Every row comes from one small tree of marks. The marks that hang from a mark follow it in brackets, in alphabetical order. Every link used is in the known rows. Which tree was each row made from?
Known rows:
vategam[kibed zope[nonol radu]]: [ 1.11  0.60  1.06 -1.64  1.03 -1.66 -4.29 -0.54  0.16 -0.25  3.04  1.55
  5.23 -1.82  3.97  1.42  1.06  0.35 -2.74  0.14 -0.76 -0.54  0.88  0.74]
radu[zope[mefu[bepa] vategam]]: [-0.56  1.81  1.89 -1.70 -1.09  0.52  3.52 -0.77  2.08  1.15  2.14 -0.16
  2.27  0.16 -0.54 -1.56  3.06  0.38 -1.39  0.50  6.89  0.48 -1.73 -4.64]
mefu[zope[vategam]]: [-0.38  1.25 -1.72  0.49 -1.75  0.46  1.37 -3.61  1.46  0.91  1.64 -1.25
  1.85  1.28 -0.58  0.07  0.67 -0.37  0.13  0.90  4.65  0.51 -2.02 -0.06]
lopel[zope[radu vategam]]: [-0.35  1.08 -0.05 -1.77 -0.95 -2.28 -3.41  3.15  1.79  1.28  5.62  0.75
  3.64  0.20  2.25 -1.12 -0.20  0.17 -1.93 -0.18  2.29 -0.24 -1.37 -1.93]
kibed[vategam[zope[nonol radu]]]: [ 0.05  0.11  2.18 -3.05 -0.02 -4.36 -2.28 -0.03 -2.44  0.70  1.16 -1.32
  3.57 -2.66  3.01  0.70  1.22  1.15 -0.52  0.11 -0.47  0.42 -0.55 -0.54]
lopel[zope[mefu]]: [-0.77  1.84  3.33 -1.12 -1.15 -1.35 -1.05  2.29  0.18  0.57  2.26  1.38
  0.12 -1.26  2.86 -0.94  0.79 -1.91 -2.26 -0.60  1.65 -1.10  1.09 -1.60]
vategam[zope[radu]]: [ 0.73  2.55 -0.07 -1.75  0.26 -1.27 -1.66  1.87 -0.32  0.37  4.05  0.57
  2.48  0.24  2.03  1.75  0.13  0.52 -0.62  0.57 -1.39 -1.44  1.23  0.67]
bepa[mefu[zope]]: [ 0.89 -0.44 -3.70  1.65 -2.08 -0.47  2.32 -4.85  0.38 -0.09  0.41 -0.04
 -0.34  0.63  0.85 -0.41 -0.68 -0.43  0.34  0.23  1.63 -1.08 -0.63  0.14]
radu[zope[lopel nonol]]: [ 1.74 -2.48  5.76 -3.30 -0.38  1.22 -0.63  1.94  0.25  0.70  0.95 -1.81
 -0.05 -2.60  1.04 -2.31 -0.44 -1.77  0.71  0.10  2.81  1.13 -1.92 -3.21]
mefu[bepa]: [-0.75 -0.37 -1.32  0.28  0.84  1.08  2.43 -1.82  0.86 -0.05 -2.06 -0.19
  0.67 -0.20 -0.62  0.70  2.36 -0.98  0.78  1.14  0.89  1.20 -0.47 -1.53]
kibed[vategam[zope]]: [-0.03  1.16  1.13 -1.58 -0.32 -2.72  0.65 -0.56 -3.24  0.55 -0.76 -1.35
  1.11 -0.04  2.61  1.05 -0.55 -0.95  0.11  0.36 -0.48  0.71  1.32 -0.41]
zope[lopel nonol vategam[kibed]]: [ 0.42 -2.58  3.89 -2.17 -0.30  0.07 -3.44 -2.48  2.17  0.94 -1.25 -0.08
  5.72 -0.54  3.09 -2.24 -0.86  0.33 -3.31 -1.33  3.12  1.11 -3.20 -0.27]
radu[zope[lopel mefu]]: [ 1.28  0.57  7.66 -2.63 -0.93  0.52  0.28  1.23  0.32  1.14  2.21  0.02
 -1.17 -0.51  1.30 -2.84 -0.33 -1.06 -1.76 -0.98  2.41 -1.02 -0.71 -2.96]
mefu[bepa zope]: [-0.62  0.69 -1.72  1.43 -0.03  1.47  3.83 -5.70  0.36 -0.01 -1.56 -0.85
 -0.72 -0.12 -0.85  1.33  3.20 -2.15  1.39  2.29  2.61  1.75 -1.02 -1.29]
zope[mefu[bepa] nonol radu]: [-1.02 -0.04  2.51 -1.15  0.57 -1.50 -0.27 -1.85  1.42  0.34  0.20  1.59
  3.33 -4.09  1.26 -0.22  5.48  2.20 -1.96 -0.11  2.28 -0.82 -1.72 -1.72]
kibed[vategam[zope[lopel mefu[bepa]]]]: [-0.71  0.79  5.93 -3.05  0.03 -2.07  2.36 -2.29 -1.74  1.43 -3.07 -0.91
  2.05 -0.78  3.76 -0.40  1.54 -1.17 -1.74 -0.38  1.07  0.57 -0.15 -1.77]
mefu[bepa zope[radu vategam[kibed]]]: [-0.51  1.61 -2.13  1.45  0.08 -0.29 -0.10 -8.45  2.36  0.41  1.93  1.47
  4.94  1.81  0.48  1.10  3.50  0.00 -2.96  1.41  3.44  1.19 -2.74 -1.21]
vategam[kibed zope[lopel radu]]: [ 1.66  1.09  3.46 -1.92  1.19 -0.72 -4.08 -0.67  0.10  0.50  3.30  1.93
  4.12  1.19  4.51  0.19 -1.54 -0.81 -3.71 -0.63 -2.77 -0.69  0.69  0.94]
radu[zope]: [ 1.18  0.55  1.40 -1.04 -0.58  0.67  1.10  1.29 -0.33  0.19  2.62 -0.80
 -1.36  0.02 -0.60 -0.83 -0.26 -1.29  0.56  0.87  1.89  0.47  0.20 -3.14]
mefu[zope[radu]]: [ 0.58  1.57 -0.61  0.93 -0.68 -0.61 -0.69 -3.71  0.27  0.05  3.52  0.09
  0.36 -0.02 -0.35  1.08  1.25  0.28 -0.34  0.74  0.17 -0.65 -0.99  0.23]
mefu[zope]: [ 0.03  1.02 -0.72  1.39 -0.97  0.54  1.38 -3.86 -0.39 -0.30  0.52 -1.04
 -0.92  0.53 -0.53  0.90  0.75 -1.72  0.77  1.42  1.47  0.23 -0.22  0.22]
kibed[vategam[zope[mefu]]]: [-0.53  2.36  3.73 -1.72 -0.99 -3.58  1.04 -0.94 -2.58  0.74 -0.11 -0.34
  1.75 -0.45  3.11  0.52  0.77  0.47 -2.08 -0.92  0.64 -0.67  1.02 -0.24]
bepa[mefu[zope[radu vategam[kibed]]]]: [ 1.06  0.48 -3.95  1.69 -1.93 -2.14 -1.32 -7.63  2.38  0.24  3.87  2.26
  4.94  2.30  2.46 -0.92 -0.79  1.64 -4.02 -0.93  2.57 -1.60 -2.66  0.19]
vategam[zope]: [ 0.42  1.80 -0.19 -1.32  0.09 -0.38  0.43  2.31 -0.63  0.08  1.30 -0.51
  1.29  0.37  1.83  1.33 -0.18 -0.69  0.35  0.59  0.05 -0.54  2.12  0.29]

Which tree is each row?
[-0.06  1.68 -1.17  1.55 -1.40  0.10 -0.54 -6.60  1.11  0.21  1.15  0.27
  3.54  2.40  1.12  0.31  0.22 -0.54 -2.54  0.42  3.84  0.69 -1.53  0.48] | mefu[zope[vategam[kibed]]]
[ 0.38 -0.82  3.08 -1.08 -0.26  0.29 -2.52 -2.62  1.88  1.08 -0.05  0.46
  4.50  2.03  2.53 -2.21 -2.19  0.11 -3.65 -1.66  1.76  0.53 -2.22  0.04] | zope[lopel vategam[kibed]]
[ 0.15  1.76  1.23 -1.76  0.12 -3.92 -1.48 -0.50 -2.72  0.72  2.05 -0.63
  2.05 -0.24  2.63  1.41 -0.01  0.82 -0.86  0.03 -1.92 -0.46  0.54 -0.05] | kibed[vategam[zope[radu]]]
[ 0.93 -2.33 -2.59  0.34 -2.15 -0.72  1.34 -4.28  0.36 -0.28 -0.67 -0.68
  1.27 -2.09  1.23 -0.98  0.23 -0.38  0.65  0.38  3.21 -0.65 -1.14  0.06] | bepa[mefu[zope[nonol]]]
[-0.61  0.03  2.78 -2.83 -1.20  0.10  2.56 -0.45  2.14  1.16  1.05 -0.99
  3.59 -2.58  0.23 -2.06  4.45  0.22 -0.84  0.67  8.71  0.98 -2.74 -4.98] | radu[zope[mefu[bepa] nonol vategam]]
[-0.24  3.76  1.56 -0.40  1.07 -1.78 -0.85 -3.41  1.05 -0.10  2.34  3.52
  5.06 -0.15  3.91  1.74  3.41  0.62 -4.51  0.22 -0.06 -1.16  1.45 -0.55] | vategam[kibed zope[mefu[bepa] radu]]
[-0.98  2.13  2.72 -0.56 -1.55 -1.90 -2.88 -0.44  1.76  0.70  2.88  2.40
  4.52  0.90  4.24 -1.75  0.42 -1.03 -5.40 -1.37  3.89 -0.76 -0.21 -1.57] | lopel[zope[mefu vategam[kibed]]]
[ 0.39  3.43  2.63 -0.58 -0.09 -1.33 -1.21 -1.15 -0.21 -0.34  1.80  2.53
  3.43  0.71  4.02  1.05  0.86 -0.64 -4.14 -0.70  0.43 -1.67  2.57  0.82] | vategam[kibed zope[mefu]]
[ 1.37 -2.26  4.79 -4.24 -1.03  1.24 -0.79  2.15  2.04  1.80  1.76 -2.44
  2.93 -1.56  0.95 -3.12 -0.65 -0.47  0.17 -0.24  5.88  1.25 -3.39 -3.85] | radu[zope[lopel nonol vategam]]
[ 0.14 -1.68  2.65 -1.17  0.25  0.94 -0.17 -4.92  1.75  1.00 -0.53 -0.92
  1.86 -2.87  1.06 -0.18  3.32 -1.01  0.23  1.60  2.18  1.39 -3.36 -1.54] | mefu[bepa zope[lopel nonol radu]]
[ 0.91 -1.94  3.90 -2.44  0.32 -0.98 -5.68 -2.48  3.01  1.15  1.47  1.15
  6.90 -1.05  3.36 -2.26 -0.49  1.80 -4.40 -1.76  1.88  0.33 -3.85 -0.06] | zope[lopel nonol radu vategam[kibed]]
[-1.79  2.58  1.40 -1.62 -0.68 -1.98 -0.68  0.88  2.76  1.73  3.80  1.72
  4.44 -0.61  2.38 -0.99  3.47  0.27 -3.28  0.11  4.39 -0.44 -1.63 -3.24] | lopel[zope[mefu[bepa] radu vategam]]
[-0.09 -0.33  1.33 -1.35 -0.50 -2.26 -6.04  0.26  2.25  0.71  4.30  1.63
  6.65 -1.11  4.21 -1.28  0.54 -0.37 -3.89 -0.78  3.03  0.45 -1.66 -1.95] | lopel[zope[nonol radu vategam[kibed]]]
[ 0.12 -2.62  3.41 -3.14 -0.75  0.33 -1.88  0.62  2.37  1.81 -0.76 -1.87
  4.35 -1.67  1.62 -2.73 -0.68  0.75 -0.53 -0.81  4.15  0.89 -3.33 -0.60] | zope[lopel nonol vategam]
[ 0.84  2.61  5.91 -3.15 -0.08 -1.43 -2.11  2.04  0.59  1.34  4.17  1.04
  2.95 -0.58  3.93 -0.39  0.03  1.06 -3.16 -1.21 -1.05 -2.77  0.39  0.50] | vategam[zope[lopel mefu radu]]
[-0.87  0.37  3.83 -1.72 -1.51 -2.10 -4.04 -0.23  2.02  0.61  2.27  1.89
  6.18 -1.67  4.99 -2.30  1.62 -0.76 -5.11 -1.13  5.61 -0.32 -0.88 -1.74] | lopel[zope[mefu nonol vategam[kibed]]]
[ 0.27  2.13  3.34 -1.97 -1.92  0.05  1.21  1.17  1.15  1.23  4.41 -0.28
  2.08  0.30  0.04 -2.27  0.96  1.36 -2.03 -0.53  5.84 -0.82 -1.22 -3.34] | radu[zope[mefu vategam]]
[ 1.17 -1.05  8.51 -3.73 -1.16  0.59 -0.57  1.57  0.14  1.15  1.40 -0.49
  0.54 -3.27  1.72 -3.16  0.90 -1.29 -1.35 -0.86  3.90 -0.46 -1.57 -3.16] | radu[zope[lopel mefu nonol]]
[-0.10 -0.82  6.31 -3.67 -0.90 -1.51 -3.72  0.44  3.11  2.32  2.62  0.57
  5.78 -2.70  2.51 -3.26  1.31  3.64 -3.89 -2.30  3.59 -1.52 -3.84 -0.79] | zope[lopel mefu nonol radu vategam]
[-1.31 -0.73 -1.75 -0.19 -1.17  0.78  2.58 -5.48  2.19  0.60 -1.43 -2.05
  3.65 -1.39 -0.60  0.15  4.34 -0.81  1.29  2.25  7.09  2.29 -3.61 -2.29] | mefu[bepa zope[nonol vategam]]
[ 0.49  0.56  1.93 -0.98 -1.19 -0.04 -1.62 -3.33  2.22  2.13  3.54 -0.83
  2.88  1.16  0.65 -1.15 -0.38  0.62 -1.60  0.12  2.68 -0.35 -3.74 -0.26] | mefu[zope[lopel radu vategam]]
[-0.22  3.13  3.75 -2.05 -0.51 -4.81 -0.93 -0.82 -2.36  0.74  2.94  0.63
  2.59 -0.77  3.47  0.48  1.25  1.81 -3.32 -1.11 -0.87 -1.63  0.61 -0.05] | kibed[vategam[zope[mefu radu]]]
[ 0.50  2.21  3.53 -1.65  0.24 -2.62 -4.19 -1.21  0.34 -0.12  3.70  2.56
  6.10 -2.68  5.10  0.82  2.45  1.37 -5.00 -0.81  0.47 -2.35  1.00  0.83] | vategam[kibed zope[mefu nonol radu]]
[-1.25  0.21  3.77 -2.09 -0.37  0.65  1.83 -1.67  3.07  1.86 -1.56  0.14
  3.73 -0.19  1.01 -2.41  1.81  0.57 -2.48 -0.84  4.66  0.15 -2.96 -2.01] | zope[lopel mefu[bepa] vategam]
[ 0.34  0.15  6.53 -4.09 -0.57 -0.50 -1.24  2.05  0.81  1.29  0.12 -0.56
  3.75 -3.15  4.35 -1.16  0.67 -0.30 -1.66 -0.97  1.97 -1.38  0.12  0.06] | vategam[zope[lopel mefu nonol]]
[ 0.79  2.23  6.02 -2.08  0.29 -0.26 -2.13 -1.20  0.16  0.45  0.84  1.96
  3.75  0.73  5.27 -0.53 -0.72 -1.03 -4.54 -1.50 -0.52 -1.58  1.46  0.82] | vategam[kibed zope[lopel mefu]]
[-0.13 -1.23  6.17 -2.32 -0.85 -0.39 -3.60 -2.70  2.33  1.08 -0.56  1.17
  6.45 -1.37  3.78 -2.97  0.53  1.26 -5.47 -2.54  4.29 -0.46 -3.02 -0.07] | zope[lopel mefu nonol vategam[kibed]]
[-1.35  2.30  2.52 -1.78 -0.23 -3.19  3.13 -2.78 -2.13  0.71 -1.97 -0.34
  2.06 -0.79  2.66  0.98  3.09 -0.21 -1.35  0.40  1.76  0.57  0.62 -1.75] | kibed[vategam[zope[mefu[bepa]]]]
[ 0.76  0.43  4.56 -3.26  0.24 -3.09 -2.29 -0.06 -2.00  1.42  1.32 -1.03
  1.82 -0.30  3.68 -0.11 -1.47  0.33 -1.51 -0.63 -2.43  0.14 -0.25 -0.47] | kibed[vategam[zope[lopel radu]]]
[-0.05 -0.60  1.92 -1.94 -0.21 -1.96 -4.47  3.31  0.58  0.44  3.52  0.44
  2.01 -3.41  2.90 -0.63  0.93 -0.91 -0.60  0.18  0.88 -0.10 -0.60 -1.85] | lopel[zope[nonol radu]]
[-0.82  2.94  1.12 -1.56  0.11 -0.36  2.87  0.09  0.36  0.47  0.04  0.70
  2.30 -1.01  2.09  1.42  3.82 -0.92 -0.96  0.82  2.02 -0.94  1.77 -1.05] | vategam[zope[mefu[bepa]]]
[ 0.32  1.03  5.47 -1.37 -0.13 -1.55 -4.38 -2.73  2.70  1.43  3.26  2.72
  6.21  1.22  3.32 -2.51 -0.20  2.56 -6.72 -2.73  1.54 -1.74 -2.53  0.19] | zope[lopel mefu radu vategam[kibed]]
[-0.16  1.91  2.13 -0.59 -0.57  0.28  1.90 -3.82  1.97  0.46  2.11  1.72
  3.80  1.21  0.99 -1.22  3.07 -0.45 -4.08  0.10  6.26  0.96 -1.26 -4.13] | radu[zope[mefu[bepa] vategam[kibed]]]
[ 0.76 -1.20  5.56 -4.25  0.20 -3.52 -3.18  0.28 -2.01  1.35  0.19 -1.62
  3.71 -2.72  4.07 -0.68 -0.36  0.55 -0.97 -0.66 -0.93  0.46 -1.59 -0.68] | kibed[vategam[zope[lopel nonol radu]]]
[-1.57  1.85  2.13 -0.89 -0.34 -0.88  1.10  0.47  0.90  0.59  0.26  1.40
  0.66 -1.28  2.39 -0.54  3.13 -2.70 -1.47  0.61  2.47  0.22  0.77 -2.97] | lopel[zope[mefu[bepa]]]
[-0.74 -1.03 -1.02  0.51 -0.36  1.32  2.85 -5.48  0.94  0.15 -2.38 -1.70
  0.84 -2.60 -0.20  1.13  4.32 -2.10  1.69  2.63  4.17  2.27 -1.97 -1.48] | mefu[bepa zope[nonol]]
[ 0.53  1.81  5.44 -3.15 -0.33 -0.01 -0.24  2.07  0.11  1.29  1.25  0.09
  1.68 -0.52  3.59 -0.54 -0.60 -0.16 -2.19 -0.90  0.58 -1.96  1.19  0.31] | vategam[zope[lopel mefu]]
[-0.04 -1.47  0.60 -0.69 -0.40 -0.72 -2.71 -2.59  1.90  0.16 -0.32  0.36
  5.93 -0.46  1.81 -1.01  0.42  0.99 -2.86 -0.82  3.89  1.06 -2.17 -0.21] | zope[nonol vategam[kibed]]
[-0.43 -1.19  1.23 -1.44 -1.07 -1.25 -4.31  0.15  1.76  0.51  1.61  0.51
  5.66 -1.10  3.92 -1.44  0.22 -2.21 -2.83 -0.28  4.28  1.35 -1.07 -2.08] | lopel[zope[nonol vategam[kibed]]]
[-0.95 -0.13 -1.53 -0.44 -0.70 -0.15  0.51 -4.97  2.62  1.04  1.39 -0.73
  4.38 -2.02 -0.46  0.73  4.75  1.10 -0.05  1.77  5.83  1.53 -4.26 -1.81] | mefu[bepa zope[nonol radu vategam]]
